Each row was made from one path, in order. Every step used is in the known rows, and no mark comes twice. Write each row's path.
Known rows
memap tibo pigasuf tona: [ -5 -16   8  -6  30   8  -7 -13   2   9  13  14  -7  45  -6  21   4  -5
   5   5  -9   1 -13  18   9  10]
monaz tibo: [-19  -7  -8   0 -18   2   4 -19   5  -2  -7  -6  12   8  -4   1  -3  -8
  14  -5   0   6   6   7  -6   0]
monaz tibo vatud zize: [-19   4 -19   5 -14  -1   8 -26  -2  -1 -21 -13   0  11 -16   0 -14  -5
  15   0  -2  15  -9  19  -2   3]
vatud tibo pigasuf tona: [  0 -17 -18   6  54  -9  20   5   4  22  12  17 -14  18  -4  28  15  -1
   6   8  -6  16 -21  22   3   1]
vatud zize: [  1   3   8  11   9  -5   4   0  -3  -1 -17 -13  -4   2 -11   8 -16  19
   4   1   0  11 -16   6  -7  -9]
memap tibo zize pigasuf: [ -7  -2  14 -21  -6  14 -26   7 -12 -10  -1   2   1  18  -1 -17 -18  21
 -21 -22 -27 -22  -7  -2  18  17]
memap tibo vatud zize pigasuf: [-12   5   7 -19  -1  15  -9 -11  -6 -14 -20   3 -12  26  -3  -2 -19  13
 -16   5 -24  -1 -23   0  18  10]
memap tibo pigasuf tona vatud: [-10 -33  12  -9  26  32 -12  -7   9  22  31  15  -9  34  -2  18  -1   5
  15   8 -11  13 -17  25  -6   5]
tibo pigasuf tona vatud: [ -8 -25   0  -2  25  22  -4   1   8  30  28  17 -15   6  -6  17   8   2
  12  11   3  20 -11  25 -11   6]
kozu tibo zize pigasuf tona: [ -8  24  -4 -25  17  19 -10  16  -3 -15  18  21   0  -1 -18  -8  -5  24
 -30  -8 -20 -14 -15  25  25  25]
tibo vatud: [ -2  11 -19  -7  -6   2   0  -8  -5   4   0   6  -7   1  -1  -9   6 -15
  -3   4  -3  -3   1   6  12  12]
zize vatud: [  6  -4  -7 -15   5  -8   3   9  10  10   2   4  -8 -10   0 -12 -13   7
   5   9  -4  12  -5  -5  -6  -9]
zize pigasuf tona vatud: [-16 -12   7 -28   2  35 -11  12   9  11  20  30  -4  -8   0   7   5  16
 -13   3   0  13 -12  -1   1  17]
zize pigasuf tona: [ -9   4   3 -22   6  12  -4   7   1  -4   0  31  -2   2  -5   7  11   7
 -21   1   2   2 -10  -7  14  22]
monaz tibo zize pigasuf tona: [-22  -2 -10 -20 -13   9 -10  -3  -7   0  -3  17  10   4 -20  -6  -2   9
 -13 -25  -4  -4  -4  12  12  31]
pigasuf tona: [  0   1  -2  -5  10   2   2   1   0   6  10  18   3   8 -11  11   9   1
  -2  -2  10   6  -7   5   7  11]
kozu tibo pigasuf: [ -8   6  -2   2  34   6   4  -5  10  -9  12  -2 -15  12  -4   6  -4   0
   2  23 -21  -2 -10  33  -1  -5]
kozu tibo vatud zize: [ -5  29 -12   0  16   8   8  -8   3 -14   0  -8 -10   5 -16  -2 -17  11
  -3  17 -17   6 -22  33  10  -4]
memap tibo zize: [  4  -5   8  -3  -1   7 -21   0 -12   0   7  -9   7  23  -8 -13 -19  15
  -4 -25 -20 -18  -3  11  12   7]
kozu tibo: [ -4  17  -1  -5  13  11   5   2   9 -17  13  -2   1   0  -5  -1  -8   7
  -4  13 -15  -3  -8  20   4  -5]
tona tibo vatud zize: [  4   6  -4   0   0 -18   3  -1   2   1  -8  -9 -11   6 -16  -5 -10  -1
   7   3   4  23  -7   8  14 -23]
tona pigasuf: [ -9  -2  -4 -10   5   7 -16  15  -1   0  20   2   2   2  -6  -5 -11 -11
   3   9  -3  -5   5   3  -4  -8]
tona tibo pigasuf: [  0 -16   4   3  18 -21   0   2   9   6   4  -3 -16  13  -4   2   4 -13
  12   9   1  14   6  10   4 -24]
zize pigasuf: [-10   2   6 -18  -5   8  -5   6   0 -12 -10  13  -6  -4   7  -4   1   6
 -20   5 -10  -4  -4 -11   7  11]
memap tibo vatud: [ -4   2  -7 -13  -7  14  -8 -16  -4  -3   5   2  -1  28   3  -6  -4 -11
  -2   2 -16  -8  -4   6  17   9]

Which path is each row?
[  6 -19 -26  -9  58 -17  25  14  13  31  14  22 -25   8  -4  17   5   8
  11  17  -8  28 -26  15  -3  -6]  zize vatud tibo pigasuf tona
[ 10 -10 -21 -11  27 -14  22  19  13  19   6   4 -12  -9   9  -1 -10  16
   7   8 -12  21 -17  -3  -5 -20]  zize vatud tibo
[  9  -7   2 -18   3  -2 -19   7  -2  10   9  -7  -2  13  -5 -24 -29  22
   3 -15 -23  -6  -8   6   6  -1]  memap tibo zize vatud
[-12  -6   7   5  50  28   3   1  15  11  26   3 -19  10 -21  23 -15  27
  13  23 -13  27 -34  50 -14  -9]  kozu tibo pigasuf tona vatud zize
[-14   9   0 -29  13  41 -18  20   5   1  37  21  -2 -12 -15  -9 -11  35
 -22  -5 -22  -2 -20  30   9  19]  kozu tibo zize pigasuf tona vatud
[ -5   5   1 -14  -4   4 -17  14 -14  -5  -7   6  -5  -9  -5 -19  -7  18
 -24 -17 -14 -15  -3  -1  12  18]  tibo zize pigasuf
[ 14  -3  -7 -21  10 -24  -7  24   6  25  20  12  -4  -4 -23 -18 -10  13
   3 -14   7  18  -2   6  15 -14]  pigasuf tona tibo zize vatud
[-27 -32  -7  -2   9  24   0 -16  14  25  22  11  -2  16 -12  18   3  -7
  26   7   2  25  -6  31 -20   5]  monaz tibo pigasuf tona vatud
[-10  14  -6 -12   0   5  -1  -2  -7  -8 -25   6 -17  -2  -7  -6  -8  10
 -18   7 -10   5 -19   0  12  12]  tibo vatud zize pigasuf
[ -1 -17 -15  11  43 -13  19   4   3  14   1   1 -18  11   7  16   5  -1
   8   9 -15   9 -15  16  -4 -11]  vatud tibo pigasuf
[ -6 -22   8   8  36  16  -1   1   8  27  12   5 -18   9 -17  26  -7  21
  17  12   3  31 -27  29 -19  -5]  tibo pigasuf tona vatud zize
[  4  -5   4  -9   8 -11   1   8  11   6  16  14   3  10 -13   7  10  -5
   3  -4  16  19   1   2  16 -13]  pigasuf tona tibo
[  7  19 -13 -17  16  -2  -5  17   4   1  19  -5  -7 -13 -15 -30 -27  25
  -3   2 -25  -4 -10  26   4  -5]  kozu tibo zize vatud
[-10  -8   2 -24   0  31 -22  20  -5  19  24  23  -2 -11 -11  -9  -3  28
 -18 -18  -5   2 -12  11   4  24]  tibo zize pigasuf tona vatud
[  6 -20 -24  -4  48 -20  24  12  12  25   3   3 -27   1   8   4  -5   6
  13  19 -17  22 -19  11 -10 -20]  zize vatud tibo pigasuf
[-15 -13  18 -11   0  28  -7  11   6   2  -5   0 -13 -13  -1   4 -20  35
  -7   6 -10  20 -23   1 -14  -7]  tona vatud zize pigasuf
[ -5 -19  11   1  21   6  -8 -13   3   1   3  -3 -10  37   4   8  -5  -4
   8   7 -18  -4  -7  15   2  -2]  memap tibo pigasuf
[-26 -30   0   9  18  19   4 -18  11  24   7  -1  -8  18 -22  26 -12  12
  32   7   1  36 -22  38 -25  -4]  monaz tibo pigasuf tona vatud zize
[-11 -20  -7 -22  22  28   8  23  12  18  23  31  -6  -8   7  16   7  24
 -11   3  -9  23 -26   1   1   4]  zize pigasuf tona vatud tibo
[-10   8   4 -24   9  19  -8 -10  -5  -8 -10  21  -9  34 -13  10  -8  13
 -19   2 -14   4 -30   4  25  22]  memap tibo vatud zize pigasuf tona
[ -6 -33 -13   7  38  12  12  10  11  29  21   0 -21   0  11  14   1   9
  16  11 -16  21 -18  22 -17 -17]  tona vatud tibo pigasuf
[-29 -18  -6 -24 -17  33 -18   2   1  15  17  16   8  -5 -16  -6  -7  19
  -3 -20  -7   8  -7  17  -2  25]  monaz tibo zize pigasuf tona vatud
